Each row was made from one small tree. Brackets hold a mark, then the marks that hang from it, in the order of their numbers. Every link used is in the known rows. Write each row's tree.
Known rows
{k_564 k_15 {k_362 {k_414 {k_922 k_946}}} k_411 k_768}: [-15  23  10  14 -61 -19   6  19 -13   5 -11   5 -31  17 -38 -19  10  10
  42 -42 -23]
{k_447 {k_922 k_946}}: [ 19  12  -4  -9  -6   7 -23  -1  -3 -13   9  -5  18   1  -7  10  -3 -11
   9   5  -8]
{k_922 k_946}: [ 12  16  -5 -18   4   8 -11  -3  15 -13  -8  -4   2  -8  -2   0   2  -4
   3 -10 -12]
{k_411 {k_414 k_15}}: [ -6  -3  13   2   0  10   3  12   0   4  -3  13   9  -7   6   4 -17 -10
 -10  -6  -9]
{k_768 {k_564 k_15}}: [-14   3 -10  -4  -8  -1   0   6  -9   7  -7  -4 -11  -7  16   1   0   5
  18   0   1]
{k_768 {k_564 k_362}}: [-15   3  -1  -9  -6   5 -13   9 -18  15  -4  -9 -18   0  16   5   4   5
   7   1 -11]
{k_564 k_768}: [ -1   6   4  -5 -16  -4  -1  17  -5   0  10   2 -12   0 -17  -3   7   4
  18 -12   2]
{k_905 k_922}: [ 11  -3   5   7   1  -1 -14  20   4 -16  -2   2  10   4   4  10  14  -4
  15   0  -3]
{k_768 {k_564 {k_362 {k_414 k_15 {k_922 k_946}}} k_411}}: [ -7   2   2   3 -22   8 -22   8 -16  22  -7  -4 -13  -2  12 -10   3  -1
  24 -15 -21]
{k_414 k_15 k_411 {k_768 k_564} {k_922 k_447}}: [ 18 -11  33  10 -76  32 -69 -25 -26  10 -10   2   7 -41  41 -28 -29 -32
  24  10 -37]
{k_414 {k_768 {k_564 k_362}} {k_922 k_447}}: [ 17   6  17  14 -55  25 -52 -10 -29   5   8   0  -6 -16  29 -10 -10 -12
  34   3 -36]
{k_564 {k_362 k_414} k_411}: [-12   3  10  14 -19  -9   2   8 -19  17 -10  -2 -19  19 -17  -9   8   5
  10 -20 -18]
{k_414 k_15 k_411 {k_768 k_564} {k_922 k_946}}: [ 18  -6  22  -8 -65  30 -65 -21 -12   9 -18   4   3 -53  37 -29 -28 -34
  24   5 -43]
{k_564 k_15 {k_411 k_414}}: [-26   9   1   9 -17 -12  26  16  -1   0  -4  20 -15   5 -18  -9  -3   6
  19 -16  -1]
{k_411 k_414}: [-7  2  7 -1 10  9  8 14 -5 -2  3 13  1 -5  6  9 -7 -4 -7  0 -7]
{k_411 {k_414 k_15 {k_922 k_447 k_946}}}: [ 12   9  19   7 -20  25 -23   1   6  -8   3  13  20 -11  12  -2 -19 -16
   4 -11 -25]
{k_411 {k_414 k_15 {k_768 k_564} {k_922 k_447}}}: [ 11  -2  22  13 -35  29 -33   4 -17   6   6  15  10 -24  30  -4 -24 -21
  17  -2 -30]
{k_362 {k_414 k_411 k_768 k_922}}: [ 23 -11  17  21 -37  14 -29 -18 -26   6 -16   0   6 -26  24 -16  -9 -23
  14   4 -30]
{k_411 {k_414 k_15 {k_768 k_564}}}: [ -2  -6  13  -1 -12  18 -12  12 -16  12  -3  12   0 -23  23   2 -21 -17
   5  -2 -20]
{k_564 k_15 k_362 {k_411 {k_414 k_768}}}: [-33  16  13   7 -38 -15  17  17 -17   7 -14  15 -34  11 -21  -8  -6   7
  16 -20 -23]
{k_922 k_447 k_946}: [ 25  25   6 -12  -8  17 -29 -13   9 -25  -5 -12  10   1   2   1   1  -5
   7 -13 -16]

Which tree is each row?
[-14  11  11  26 -55 -15   4   2 -20  12 -19   6 -23  12 -16 -19  -1   3
  29 -25 -28] : {k_564 k_15 {k_362 {k_414 k_768 k_922}} k_411}
[ 13   0  25  16 -36  26 -27   0 -12   1   5  17  13 -19  19  -5 -26 -22
  11  -4 -29] : {k_411 {k_414 k_15 k_768 {k_922 k_447}}}
[ 11  -8  22   6 -56  18 -42 -20 -21   2  -5  11  -5 -37  23 -24 -16 -23
  17  17 -31] : {k_414 k_411 k_768 k_922}
[  9 -17  26   5 -68  25 -57 -19 -22  18 -13   7   2 -47  39 -29 -29 -31
  21  12 -34] : {k_414 k_15 k_411 {k_768 k_564} k_922}
[-10  16  10  20 -54 -12   0   1 -16   7 -22   4 -22   9 -17 -19  -1   1
  30 -29 -32] : {k_564 k_15 {k_362 {k_414 k_768 {k_922 k_946}}} k_411}
[  2  -7  14  -2 -37  11 -31  -1 -20  22 -14  -4  -9 -19  21  -8 -20 -15
  12  -5 -25] : {k_414 k_15 {k_768 {k_564 k_362}}}
[ 31 -13  28  27 -52  20 -42 -25 -23   6 -21  -4  18 -23  27 -21 -20 -30
  12  -4 -34] : {k_362 {k_414 k_15 k_411 k_768 {k_922 k_447}}}
[ -6  -3  16  -2 -16  16 -13  13 -19  14  -7  10  -6 -18  21   3 -21 -15
   2  -3 -25] : {k_411 {k_414 k_15 {k_768 {k_564 k_362}}}}
[  3 -13  25  10 -50  14 -34 -20   0   7 -12   8  15 -23  15 -26 -23 -22
   0   7 -19] : {k_414 k_15 k_411 k_922}
[  0   0   5  -6 -23   9 -23   3 -27  14  -6  -3 -20 -16  20  -1  -6  -6
  17   3 -23] : {k_414 {k_768 {k_564 k_362}}}
[-23   9  -4  -5 -17  -5  -1   8 -15  10 -14  -8 -22   3  11   3   1   9
  12  -4  -9] : {k_768 {k_564 k_15 k_362}}
[-16   7   6  17 -37  -5  11  11  -8   2   1  26 -15  -7 -10 -16  -9  -2
  32 -14 -13] : {k_564 k_15 {k_411 {k_414 k_768 k_922}}}
[ -5  -2  17  16 -35  -6  -8   4 -22  23 -15   0 -17  10 -12 -15  -3  -4
  14 -23 -27] : {k_564 {k_362 {k_414 k_15 k_768}} k_411}
[-17  -3  -4  -4   2   8  -5  19 -15  17   9   8 -15  -9  14  -2   4   2
  21  -1  -2] : {k_768 {k_564 {k_411 k_414}}}
[ -6   5  12   7 -29  17 -15  12 -21   5   3  17  -9 -19  22   1 -15 -11
  17   1 -30] : {k_411 {k_414 {k_768 {k_564 k_15 k_362}} k_922}}
[  2  -5  17   3 -13  14  -7   9 -10   7  -4  14   3 -18  13   1 -23 -17
  -1  -4 -20] : {k_411 {k_414 k_15 k_768}}
[ 28  -8   8  28 -28  12 -22 -10 -19   8  -6   1  10 -16  20 -10  -6 -18
  21  -5 -26] : {k_362 {k_414 k_768 k_922}}
[ 14 -15  31  10 -69  19 -49 -23 -14  10 -14  10   7 -40  24 -30 -31 -32
  13   9 -34] : {k_414 k_15 k_411 k_768 k_922}
[ 18  12  21  -3 -42  24 -47 -25  -1 -20  -6   0  10 -20  16 -18  -7 -17
   9   6 -28] : {k_414 k_411 {k_922 k_447 k_946}}
[-24  24   9  -3 -44 -23  14  18 -10  -3 -13  -3 -31  18 -32  -1   4  16
  16 -24 -11] : {k_564 k_15 k_362 k_768}
[ 22 -14   7  17 -19  11 -20  -6 -21  19 -19  -8   8 -18  26  -7 -12 -19
  14 -10 -21] : {k_362 {k_414 k_15 {k_768 k_564}}}
[-21  13   0   4 -40 -23  20  23  -2   1   4  13 -28   8 -39 -18   9  14
  42 -28   6] : {k_564 k_15 k_411 k_768}
[  0  -3  16  12 -17  17  -9   7   1   4   5  19  15 -11  11  -2 -20 -14
   0  -4 -17] : {k_411 {k_414 k_15 k_922}}
